What can hang from each mark:
sover: bame zupo
lare: zupo
duvu: zupo
zupo: bisof duvu mavud sover
zako: bame
mavud: zupo
mazig: bame
bisof: bame zupo
bame: bisof mazig sover zako

Each row was made from one small tree. Brackets hold a mark, then the marks that hang from it, in alphabetical order. Every link used is in the known rows. Write each row's tree.
Known rows:
(mazig (bame (sover (zupo duvu mavud)) zako)): 19.8  10.3  -7.9  -12.5  0.6  -1.0  -1.2  3.7  5.5  28.8  -22.4  6.7  19.1  3.4  19.7  -1.7  -12.6  8.5  27.4  -4.8  0.2  5.0  -5.3  5.7  -29.6  21.8
(duvu (zupo (bisof (bame zako)))): 0.7  0.9  18.2  0.6  -17.0  -18.4  -16.2  14.8  17.6  -32.2  12.9  -10.9  -8.1  -21.2  1.5  -6.4  29.9  25.9  -14.2  9.7  -18.9  16.3  -21.3  -42.4  11.3  -9.5
(duvu (zupo (bisof (bame sover zako)) mavud)): 17.9  7.4  0.4  3.7  2.6  -11.4  0.1  -12.7  17.7  -24.7  25.1  -9.2  -8.9  -8.2  -4.5  11.9  32.9  28.9  4.0  5.2  -23.3  -11.8  -33.7  -24.5  4.6  -3.8
(zako (bame sover)): -22.3  0.7  7.9  9.0  -0.9  5.5  2.2  7.6  6.1  21.4  12.5  2.4  10.6  -14.1  18.2  -29.8  -16.3  34.0  0.6  11.6  -14.0  21.7  28.2  -29.5  -15.9  18.0
(bisof bame (zupo duvu)): 24.8  5.7  -2.2  -40.5  -9.4  -9.3  -6.4  -2.4  -38.9  -10.6  -11.4  -35.9  -7.4  -4.2  9.6  -37.1  -11.8  -46.7  -8.2  7.8  -32.7  -0.9  9.8  0.2  -20.5  -14.0
(bame (bisof (zupo duvu)) mazig zako): -7.8  -10.7  8.9  -3.1  41.1  -20.2  14.4  15.8  5.5  18.3  -40.7  16.8  16.7  -7.4  -8.3  -22.9  -32.4  -28.6  -15.2  -1.0  4.0  3.0  17.6  34.0  -12.2  -25.2
(duvu (zupo mavud (sover (bame bisof mazig zako)))): -2.2  -20.5  9.2  25.7  17.1  28.8  1.2  -27.1  25.8  -10.2  27.1  5.1  -17.4  11.8  -3.8  7.4  -2.7  19.4  -13.6  4.0  12.6  -1.1  -5.2  -2.4  7.9  -27.1
(duvu (zupo bisof mavud (sover bame))): 6.4  -8.8  -1.8  14.8  -14.3  22.8  -2.5  -27.4  8.3  -26.2  43.3  -8.2  -24.9  12.3  -14.1  27.3  29.2  30.1  -6.6  -1.6  5.9  -24.2  -30.9  -20.7  19.7  -12.9
(duvu (zupo mavud sover)): 13.0  -5.8  -8.7  18.0  11.8  35.5  -5.8  -40.0  9.2  -16.9  39.2  -21.5  -24.2  26.4  -5.4  8.9  23.5  27.0  13.0  -8.3  -19.8  -22.0  -26.5  -18.3  -0.7  -36.5
(mazig (bame (sover (zupo bisof duvu)))): -0.2  12.3  -17.3  -17.6  -30.3  -14.6  3.6  14.4  -5.6  19.0  -15.0  7.8  16.8  10.9  10.1  -10.0  2.0  12.2  28.2  -11.6  -1.3  2.4  1.3  -9.3  -31.9  20.7
(zupo bisof mavud sover): 6.9  18.0  -31.5  10.4  -13.6  17.8  -20.3  -6.6  11.4  -22.7  38.9  -15.9  -11.3  22.6  -16.1  44.4  36.1  21.4  5.7  -4.8  -10.9  -34.6  -28.1  3.7  29.3  0.1
(bame mazig sover zako): -14.6  0.7  8.4  25.4  10.4  10.4  8.6  15.8  41.2  33.4  -6.5  4.0  30.6  2.8  8.5  -31.0  -23.7  19.9  11.5  -3.9  -3.3  36.2  31.8  -4.6  0.3  3.9
(bisof (bame mazig zako) (zupo duvu mavud sover)): 23.5  3.3  -6.6  -15.2  1.4  4.1  -23.1  -16.7  -9.7  -19.2  -17.6  -28.4  -17.1  22.4  -0.4  -17.7  -15.8  -54.3  -36.6  -1.5  -13.5  -3.5  -1.6  34.6  1.2  1.6
(sover (bame bisof mazig zako) (zupo mavud)): 16.7  1.7  22.6  14.6  31.8  -11.1  14.6  20.9  24.4  26.4  -21.3  26.0  0.0  -16.9  5.7  4.7  -38.3  -15.2  4.4  9.0  45.3  3.6  19.0  0.1  -1.7  3.2
(mavud zupo): 20.7  9.2  9.0  -9.4  26.7  14.5  3.0  10.8  -34.1  12.2  1.9  -32.7  11.4  -17.9  7.1  -7.2  10.1  -18.1  40.4  -0.7  -12.1  4.0  11.7  -22.4  0.8  -30.2
(zupo bisof duvu mavud): 22.4  16.7  -17.0  -13.0  -1.0  -7.5  10.1  -3.9  -17.9  -2.7  20.5  -14.2  -10.5  -9.0  -8.1  30.8  41.0  -0.9  35.3  -8.2  -25.3  -49.4  -34.3  17.0  -2.5  -19.2
(zako (bame bisof mazig sover)): -45.6  -3.0  4.7  20.1  11.7  -13.6  16.5  21.4  23.0  23.5  -1.7  28.7  16.6  -8.2  10.4  -41.7  -28.3  24.0  -6.1  11.9  -1.2  27.5  51.9  -8.1  -25.7  5.1
(duvu (zupo (bisof (bame mazig zako)) mavud sover)): 1.8  1.4  0.9  19.4  -14.5  -0.2  -23.9  -10.1  29.7  -43.2  23.4  -13.0  -26.1  12.5  -10.9  11.9  35.3  17.3  -23.6  -0.9  -12.1  -1.6  -29.5  -17.2  22.4  -5.7
(mazig (bame (bisof (zupo duvu mavud)) sover zako)): 12.2  1.3  -21.3  -27.2  22.3  -2.7  16.0  -7.6  -2.4  24.5  -22.3  17.1  31.3  1.8  4.9  0.0  -25.3  -2.6  7.6  9.2  -3.1  -8.0  5.7  37.9  -33.8  5.6
(zupo bisof duvu mavud (sover (bame mazig zako))): -4.0  -7.6  -2.0  10.1  -23.0  16.0  -10.3  -8.6  -0.5  -9.5  14.9  5.2  -21.7  8.1  -7.2  34.4  12.2  -7.4  -22.3  -7.2  20.1  -19.5  -17.8  38.2  28.5  12.6
(mazig (bame sover)): -3.7  10.8  -13.8  -9.5  -25.5  21.7  0.7  14.9  16.9  26.1  10.2  -10.0  33.3  3.8  22.2  -27.4  -5.9  26.8  33.3  6.9  -13.4  22.3  27.7  -16.8  -25.6  -0.7
(lare (zupo bisof sover)): -8.3  5.8  -3.7  -16.5  -11.9  12.4  -18.9  -9.4  -22.6  -29.6  3.7  -15.2  2.2  -5.6  -16.4  20.0  30.9  -3.0  -1.3  14.4  -0.5  -5.2  -20.6  -16.8  34.9  0.3
(lare (zupo bisof duvu)): 4.2  6.9  7.6  -34.0  -1.4  -8.4  7.7  -5.9  -46.7  -12.5  -11.5  -11.7  1.8  -29.7  -9.3  8.3  34.6  -20.6  24.6  12.2  -11.2  -17.4  -26.6  -6.8  11.1  -15.3

Which tree is each row?
-23.0  -4.4  -3.5  7.4  -47.3  19.3  -20.8  12.6  7.4  -18.1  32.2  -0.3  -4.5  6.6  -5.0  18.5  7.3  20.9  -26.8  7.2  18.3  8.6  8.1  -14.6  38.1  18.2
(zupo bisof (sover bame))
9.2  4.4  11.0  -5.9  -2.1  23.7  -10.7  -13.4  -6.3  -23.6  4.8  -9.3  -3.8  -13.5  -14.6  32.0  19.8  -13.6  -6.8  22.7  29.1  -6.8  -19.8  -0.8  48.4  7.9
(lare (zupo bisof mavud (sover (bame mazig zako))))
9.5  1.3  -19.7  -0.1  59.8  -28.8  30.6  -18.6  -7.1  26.6  -27.9  43.2  15.5  2.2  -2.0  23.0  -29.4  2.8  18.7  -9.1  -0.8  -23.7  -7.5  35.6  -31.6  14.1
(bame bisof (sover (zupo duvu mavud)) zako)
-6.0  -5.7  -32.1  -20.0  34.6  -12.9  47.4  -28.5  -31.6  22.9  -12.7  19.6  25.0  16.1  -11.7  -8.8  -31.3  -9.5  12.8  -4.8  -19.3  -27.4  19.0  33.7  -39.3  -14.4
(bame (bisof (zupo duvu)) sover)
-1.1  -8.3  2.8  23.3  -17.7  21.5  -1.0  -19.4  19.4  -24.7  38.0  -9.5  -26.3  17.6  -14.9  15.4  28.8  24.9  -8.6  -6.6  10.0  -15.5  -21.4  -19.3  19.7  -16.5
(duvu (zupo bisof mavud (sover (bame mazig))))
30.8  8.2  -7.6  -19.3  15.1  -8.8  11.6  -20.3  -11.2  4.5  -22.2  -21.6  3.0  9.4  1.7  -29.1  -24.8  -45.9  -7.7  -1.3  -22.6  -5.6  7.6  29.8  -20.5  6.4
(bisof (bame mazig sover zako) (zupo duvu mavud))
-18.1  -30.4  14.0  15.0  5.0  22.5  -7.6  -17.3  13.3  -12.7  20.4  12.9  -12.5  3.8  0.6  0.5  -10.3  28.0  -27.3  8.8  9.5  17.1  0.9  -13.4  9.1  -17.6
(duvu (zupo (sover (bame bisof zako))))
1.3  6.8  -2.8  -13.0  -19.7  -18.2  -5.5  22.3  6.4  20.2  -28.5  16.9  22.4  -1.4  13.4  -1.8  -7.1  13.7  10.1  -6.9  6.5  16.2  -7.1  -4.0  -20.6  35.8
(mazig (bame (sover (zupo bisof duvu)) zako))
23.3  -12.7  -3.8  -8.4  11.7  31.4  2.5  -32.6  -23.0  7.8  -3.5  -18.6  -13.4  24.6  -9.3  2.2  -24.0  -37.8  -19.0  -8.5  11.5  -25.2  -7.0  34.1  3.7  -8.2
(bisof (zupo duvu mavud (sover (bame mazig zako))))
0.4  -11.6  11.5  25.8  -10.2  19.0  -7.5  -17.7  26.7  -24.3  28.7  -1.5  -23.4  9.8  -13.6  21.8  22.1  25.2  -19.9  -2.2  15.1  -7.7  -28.5  -15.0  26.5  -7.6
(duvu (zupo bisof mavud (sover (bame mazig zako))))
-10.3  -2.3  8.9  6.2  -13.8  16.2  -7.9  12.9  -22.8  -10.1  5.5  -16.3  -2.1  -2.4  -7.0  10.5  11.9  -19.3  -3.7  -6.1  23.7  9.2  14.5  -12.6  31.4  3.6
(mavud (zupo bisof (sover (bame mazig))))
-1.7  14.0  11.0  7.6  -6.7  -22.7  -14.1  26.4  28.0  6.4  -21.8  -2.5  11.3  -2.9  20.2  -40.3  -28.1  -7.2  -4.7  4.5  -7.2  47.6  32.1  -23.2  -7.2  25.9
(bisof (bame mazig (sover zupo) zako))
14.9  23.7  -11.0  -13.6  -23.2  -20.7  -2.1  13.8  -5.0  -16.5  12.7  -20.1  -17.3  -10.6  2.0  0.9  37.3  -21.6  17.3  -0.2  -27.0  -22.5  -12.6  13.7  -1.7  -10.8
(zupo (bisof (bame mazig)) duvu mavud)
-13.2  -20.4  11.1  -2.7  18.3  17.8  0.2  -6.7  -41.5  7.7  -15.6  3.3  -3.7  -6.5  5.3  2.6  -19.0  -39.4  -6.8  -6.9  21.0  13.3  21.0  28.8  5.1  -6.5
(mavud (zupo duvu (sover (bame bisof mazig zako))))
6.6  11.4  -3.0  20.1  19.0  -28.9  19.5  2.5  15.9  24.9  -30.2  18.7  6.5  13.0  -8.0  4.0  -6.8  -3.2  15.3  -27.2  6.1  -10.1  -12.4  12.7  -10.8  24.7
(bame mazig (sover (zupo bisof duvu mavud)) zako)
2.6  3.3  -2.7  2.4  12.1  -32.0  7.8  1.9  -6.6  18.1  -29.7  24.3  12.3  -0.5  -2.7  12.6  -10.7  10.9  4.5  -20.0  -1.5  -4.6  -18.3  2.3  -9.2  36.9
(bame (sover (zupo bisof duvu)) zako)
-14.8  1.4  -9.8  -10.4  3.3  1.1  0.7  23.8  26.4  24.6  -10.5  24.6  43.2  -10.6  20.2  -8.9  -23.1  29.7  9.1  18.6  0.0  30.7  29.2  11.2  -21.1  8.1
(mazig (bame bisof sover zako))
-38.2  -2.4  17.0  16.9  10.0  -14.0  -0.5  37.7  26.8  15.9  -2.6  18.6  4.9  -23.5  12.5  -40.4  -17.7  12.4  -10.3  16.3  1.1  30.1  46.1  -17.4  -15.0  -10.5
(zako (bame bisof mazig))
1.4  7.0  7.3  -15.3  1.1  -25.7  3.2  15.6  -36.9  -6.4  -23.3  -11.5  5.4  -21.2  2.0  -4.0  15.9  -38.4  7.5  -9.0  -11.4  12.3  3.4  5.6  -0.4  10.6
(mavud (zupo (bisof (bame mazig sover zako)) duvu))
-3.9  2.8  -8.9  -20.6  -15.8  -7.9  -20.4  -1.1  -55.9  -29.8  -4.4  -20.0  -14.2  -3.4  -1.0  13.2  26.2  -37.9  -7.0  -10.6  -13.6  -1.6  -8.3  8.0  11.7  6.5
(mavud (zupo (bisof bame) duvu sover))
-32.3  -5.1  2.2  17.5  -51.4  19.5  -16.6  22.0  20.4  -12.3  25.5  -1.4  -6.4  12.2  -6.7  4.0  4.6  13.1  -27.6  1.7  24.3  17.1  19.3  -12.2  36.7  13.8
(zupo bisof (sover (bame mazig)))
1.9  -10.8  9.6  -12.7  7.9  -19.3  22.2  6.4  -29.2  25.2  -19.8  29.1  -9.2  -14.7  12.4  -4.3  -36.4  -19.9  10.5  1.2  25.8  -4.3  18.7  2.5  -25.4  -1.9
(sover (bame bisof) (zupo duvu))
-7.5  -15.4  29.0  4.1  15.5  -23.6  16.6  24.4  -1.1  30.3  -42.4  36.9  -5.3  -18.3  9.7  -14.3  -46.6  -26.7  -9.4  -1.2  40.7  18.2  26.4  9.7  -14.3  6.4
(sover (bame bisof mazig zako) (zupo duvu))
-15.8  -9.0  -4.1  15.9  -19.0  6.2  -12.6  -12.0  9.6  -31.1  28.1  -7.6  -18.5  20.3  -15.7  9.6  34.7  36.8  -11.6  -11.1  -11.8  -4.5  -28.5  -30.5  14.0  -15.8
(duvu (zupo bisof sover))
